Known rows, with every way that one mark hangs from another:
dile{dodol}: 1.137	3.434	0.750	2.239	-1.438	5.567	-1.010	-1.373	0.235	-0.693	1.556	-2.749	-0.930	0.382	-0.162	0.159	0.081	-1.601	-4.934	-0.016	0.479
topav{togi}: 0.937	3.840	0.634	2.052	-2.310	3.470	-0.901	-0.604	-0.304	-0.619	2.361	0.031	1.340	2.101	1.107	0.387	0.713	-0.091	-0.116	-0.531	0.472
fizag{topav{dodol togi{basumet{biki}}}}: -0.423	0.553	3.095	0.288	-3.363	3.706	0.235	0.577	0.053	-2.821	2.596	0.325	-1.035	1.761	-0.042	0.500	-4.677	0.443	0.519	0.141	-0.429
biki{basumet dile}: -0.278	-0.658	0.906	-0.564	-0.675	-1.216	0.602	-3.000	2.584	0.859	2.237	-1.378	-1.284	-2.386	-1.816	-0.073	-0.063	0.800	-1.803	0.416	1.671
zovi{zonez{biki{basumet dile}}}: -0.092	-0.111	-0.544	1.535	-0.173	1.288	1.987	-2.823	3.113	1.230	1.152	-2.072	-5.151	-3.060	-1.131	-0.911	-2.778	-0.684	6.116	-0.823	1.504
biki{basumet{togi}}: 1.009	4.872	0.047	1.428	0.137	-5.532	0.006	-0.203	2.616	1.309	0.632	-2.002	-1.307	-0.303	0.296	0.814	-0.278	0.549	0.322	-0.935	-0.049
biki{basumet{togi} dile zonez}: -0.466	0.088	-0.061	-0.932	2.160	-8.296	0.068	-0.838	2.528	2.857	1.504	-0.084	-0.212	-1.159	-0.739	-0.073	2.094	1.121	5.675	0.063	1.426
topav{dodol fizag togi{basumet{biki{zonez}}}}: 0.538	2.315	2.715	-0.257	-5.531	2.465	-1.175	2.911	-2.080	0.777	1.494	2.988	1.931	3.481	-0.593	-1.779	-4.044	1.498	3.341	0.960	2.149
togi{basumet{biki} topav{dodol fizag}}: -0.579	-0.975	1.691	-1.541	-4.229	4.177	-0.495	0.679	-2.937	-0.808	-0.321	2.140	1.663	1.253	-0.109	-0.729	-2.153	0.212	-3.574	0.705	-1.611
fizag{topav{dodol togi{basumet}}}: -0.576	1.122	3.535	1.770	-2.966	2.985	-0.376	-0.483	0.263	-2.675	8.014	0.221	-1.055	1.456	-0.115	0.480	-4.320	0.131	0.214	0.327	-0.072
basumet{biki{zonez} togi{topav{dodol fizag}}}: 0.590	0.787	-1.982	-1.289	2.200	-3.148	-1.218	3.687	-0.839	0.949	-5.664	3.005	2.867	3.258	-0.542	0.900	0.399	0.874	3.756	-0.620	-1.358
biki{basumet{togi{topav{fizag}}} dile{dodol}}: 0.051	-4.646	-1.248	-1.091	3.427	-3.898	-0.966	1.326	0.207	1.292	1.901	-1.899	2.855	-4.158	0.016	-0.092	2.436	-0.733	-6.024	1.296	0.446
zovi{zonez{biki{basumet{togi} dile{dodol}}}}: 0.622	-0.949	-1.151	1.578	2.258	-1.009	1.060	-0.268	3.296	1.612	0.496	-3.555	-5.351	-3.799	-0.006	-1.127	-3.042	-1.604	4.026	-0.656	1.195
topav{fizag}: 0.368	4.038	1.276	1.999	-1.340	3.677	-0.900	-0.532	-3.501	-0.660	2.257	0.345	2.150	2.507	-0.688	0.230	0.166	0.169	-1.280	-0.343	2.376
basumet{togi{topav}}: -0.091	1.276	-1.394	0.745	2.650	-2.235	-0.660	0.109	-0.928	-1.011	0.118	0.413	1.530	1.074	2.019	1.429	3.414	-0.462	-1.449	-1.087	-3.411
zonez{biki{basumet{togi} dile{dodol}}}: 0.331	-1.418	-1.367	1.565	1.719	-2.262	2.314	-0.793	3.032	0.214	0.584	-3.350	-5.342	-3.384	0.238	-1.043	-0.640	-0.979	-3.599	0.772	0.728
zonez{biki{basumet}}: 0.181	4.848	-0.370	2.855	-2.969	0.660	2.723	-3.268	2.628	0.601	0.912	-2.150	-5.407	-0.522	-0.407	-0.096	-0.379	-0.250	-0.343	-0.074	0.353
fizag{topav{togi}}: -0.484	2.384	1.576	1.922	-0.595	3.255	-0.360	-1.074	-0.999	-2.617	4.266	-0.399	1.557	1.620	0.820	1.949	1.018	-0.111	1.297	-0.596	0.335
basumet{togi}: 0.791	3.972	0.022	2.153	1.697	-2.088	-0.571	0.100	-0.468	-0.953	0.215	-0.384	-0.653	1.950	1.100	0.795	0.114	-0.247	0.061	-1.635	-0.869
biki{basumet{togi} zonez}: 0.320	5.763	-0.082	0.640	0.169	-7.863	-0.339	-0.300	2.644	3.440	1.235	-0.637	-0.496	1.057	-0.186	0.635	1.779	0.794	6.753	-0.877	0.503
biki{basumet dile zonez}: -0.766	0.180	0.776	-1.166	-0.546	-3.253	0.197	-2.856	2.494	2.731	2.650	-0.185	-0.186	-1.496	-2.063	-0.321	2.135	1.333	4.667	0.555	2.233

Rows:
0.244	0.518	-0.384	1.348	0.138	3.429	-1.288	-0.263	-0.593	-0.446	3.272	1.999	2.190	1.756	-2.046	0.538	-0.852	0.469	-4.150	0.084	-0.301 -> togi{topav{dodol fizag}}
-0.344	-3.637	-2.622	0.589	2.372	-2.390	2.104	-0.907	2.629	0.398	0.555	-2.741	-3.405	-4.114	0.682	-0.620	1.951	-1.424	-4.937	1.131	-1.070 -> zonez{biki{basumet{togi{topav}} dile{dodol}}}
0.820	1.634	-1.098	1.131	1.477	-5.832	-0.715	1.580	2.314	1.683	2.197	0.169	1.035	-0.378	-1.197	0.869	-1.173	0.918	-2.206	0.036	-0.496 -> biki{basumet{togi{topav{dodol fizag}}}}
0.032	-5.350	-2.159	-2.482	3.767	0.506	-0.695	3.125	-3.151	-1.142	-6.337	0.038	3.923	-1.349	1.367	0.321	2.509	-0.869	-5.045	0.497	-0.940 -> basumet{biki{dile{dodol}} togi{topav{fizag}}}
-0.629	-3.499	-1.677	-1.763	2.989	-6.206	-0.991	-0.102	2.592	3.251	1.925	-1.474	1.812	-3.265	-0.115	0.024	4.696	-0.216	0.690	1.174	-0.488 -> biki{basumet{togi{topav}} dile{dodol} zonez}
-1.826	0.176	1.485	-3.022	-4.800	2.399	-0.691	-0.230	-6.139	0.552	-1.068	2.388	4.591	1.597	1.888	-0.616	4.156	-0.168	2.880	0.715	-1.468 -> togi{basumet{biki{zonez}} topav{fizag}}
-0.568	-0.498	0.341	-2.522	-0.730	1.887	0.401	-1.515	-0.608	0.111	-5.695	1.497	0.401	1.245	-0.827	0.162	1.550	0.891	4.787	-0.303	1.125 -> basumet{biki{dile zonez}}
-1.018	-1.738	2.691	-2.829	-4.129	3.588	-0.158	-1.143	-2.222	0.080	-1.345	-0.371	-0.436	-0.793	0.977	-1.752	0.600	-0.498	1.006	1.029	0.442 -> togi{basumet{biki{dile{dodol} zonez}}}
0.912	1.601	2.716	0.363	-5.387	4.180	-0.581	2.833	-2.102	-0.651	1.233	2.083	1.367	2.658	-0.229	-1.744	-5.757	1.068	-1.117	0.693	1.722 -> topav{dodol fizag togi{basumet{biki}}}
0.609	0.514	-1.127	1.466	3.282	-2.193	-1.453	2.139	-0.671	-0.452	1.755	2.027	2.275	1.912	-0.313	0.858	-0.932	0.357	-2.856	-0.572	-1.382 -> basumet{togi{topav{dodol fizag}}}
0.444	2.051	1.504	2.814	0.113	3.074	-0.543	-0.124	1.935	-2.498	5.361	0.333	-0.551	2.198	-1.589	1.821	-3.625	0.475	0.003	-0.354	0.578 -> fizag{topav{dodol togi}}
0.441	-2.828	2.565	-0.918	-4.000	3.854	-0.322	2.605	-2.107	-1.060	1.581	2.509	1.358	1.035	-0.699	-2.172	-5.775	1.267	-1.919	1.425	2.533 -> topav{dodol fizag togi{basumet{biki{dile}}}}
0.184	0.418	-1.909	-1.342	1.754	-0.962	-0.614	2.696	-3.520	-0.928	-6.884	1.361	3.867	1.813	1.828	1.188	2.658	-0.056	-0.863	-0.841	-1.982 -> basumet{biki togi{topav{fizag}}}
0.083	-5.170	-1.947	-1.988	4.070	-1.542	-0.321	3.132	-0.892	-1.056	-5.595	2.719	2.161	0.436	-0.838	0.505	-1.463	0.840	-2.810	0.143	-0.923 -> basumet{biki{dile} togi{topav{dodol fizag}}}
0.318	-1.434	-0.568	2.232	0.753	6.484	0.868	-2.075	1.061	-0.401	0.797	-2.588	-4.868	-2.330	-0.318	-1.280	-2.731	-2.078	3.045	-0.510	1.553 -> zovi{zonez{biki{dile{dodol}}}}
-1.588	0.002	2.230	-0.759	-4.078	3.349	-1.018	-1.394	-5.793	-0.995	5.365	1.003	3.700	0.163	1.831	-0.518	2.876	-0.626	-2.966	0.689	-1.433 -> togi{basumet topav{fizag}}
0.038	0.877	-1.171	0.664	2.504	-2.145	-1.342	1.426	-3.267	-0.820	0.756	0.983	3.873	1.539	1.515	1.122	3.335	-0.333	-1.766	-0.616	-1.482 -> basumet{togi{topav{fizag}}}
-0.292	-4.022	-2.294	-2.937	3.905	-3.782	-0.090	1.688	1.663	0.464	-5.852	3.205	0.723	1.102	-0.729	0.895	0.549	0.982	3.175	-0.404	-2.112 -> basumet{biki{dile zonez} togi{topav{dodol}}}
0.477	-2.189	0.024	-1.239	-0.509	5.826	0.306	-0.764	-0.102	-1.378	-5.657	-1.308	-0.663	-0.920	-0.470	-0.032	-0.502	-0.642	-4.608	0.315	0.807 -> basumet{biki{dile{dodol}}}
-2.172	-4.833	1.197	-4.222	-3.434	3.626	-0.384	-1.445	-2.828	0.230	-0.942	0.490	1.858	-1.664	1.831	-1.093	4.146	-0.967	-0.533	1.331	-2.279 -> togi{basumet{biki{dile{dodol} zonez}} topav}
-0.092	-1.716	-0.738	1.988	0.100	5.718	1.969	-2.766	0.473	-1.950	1.083	-2.034	-4.834	-1.629	-0.389	-1.166	-0.259	-1.609	-4.787	0.677	1.105 -> zonez{biki{dile{dodol}}}
-1.271	-2.442	-1.253	-2.277	2.985	-8.393	-0.212	-0.960	2.166	2.896	1.545	0.705	1.990	-2.006	-0.008	0.517	4.812	0.862	4.264	0.324	-0.719 -> biki{basumet{togi{topav}} dile zonez}
0.906	0.010	-1.898	-0.575	2.177	-1.270	-0.586	3.688	-0.808	-0.670	-5.971	2.254	1.909	2.313	-0.107	0.903	-1.477	0.605	-2.055	-0.509	-1.939 -> basumet{biki togi{topav{dodol fizag}}}
-0.276	-0.775	-1.296	1.365	1.584	-4.197	3.087	-1.575	2.650	-0.038	0.224	-1.522	-4.944	-2.078	-0.065	-0.464	-0.506	0.039	-0.464	0.037	0.551 -> zonez{biki{basumet{togi} dile}}
0.447	-1.944	-0.744	-1.665	2.565	-1.449	0.815	0.979	-0.647	-1.642	-7.066	0.496	-0.609	0.642	0.721	0.339	-0.516	0.392	-0.183	-0.885	-0.379 -> basumet{biki{dile} togi}
0.908	4.305	-0.979	2.941	0.186	-2.311	1.518	-0.428	2.960	2.002	-0.333	-2.483	-5.455	-1.039	0.583	-0.359	-3.057	-1.036	7.791	-1.859	0.236 -> zovi{zonez{biki{basumet{togi}}}}
0.104	-1.188	-0.070	-2.106	-0.490	3.778	-0.172	-0.633	-0.223	0.388	-5.223	-0.293	0.139	0.171	-0.840	-0.452	1.433	-0.267	1.460	0.368	1.403 -> basumet{biki{dile{dodol} zonez}}
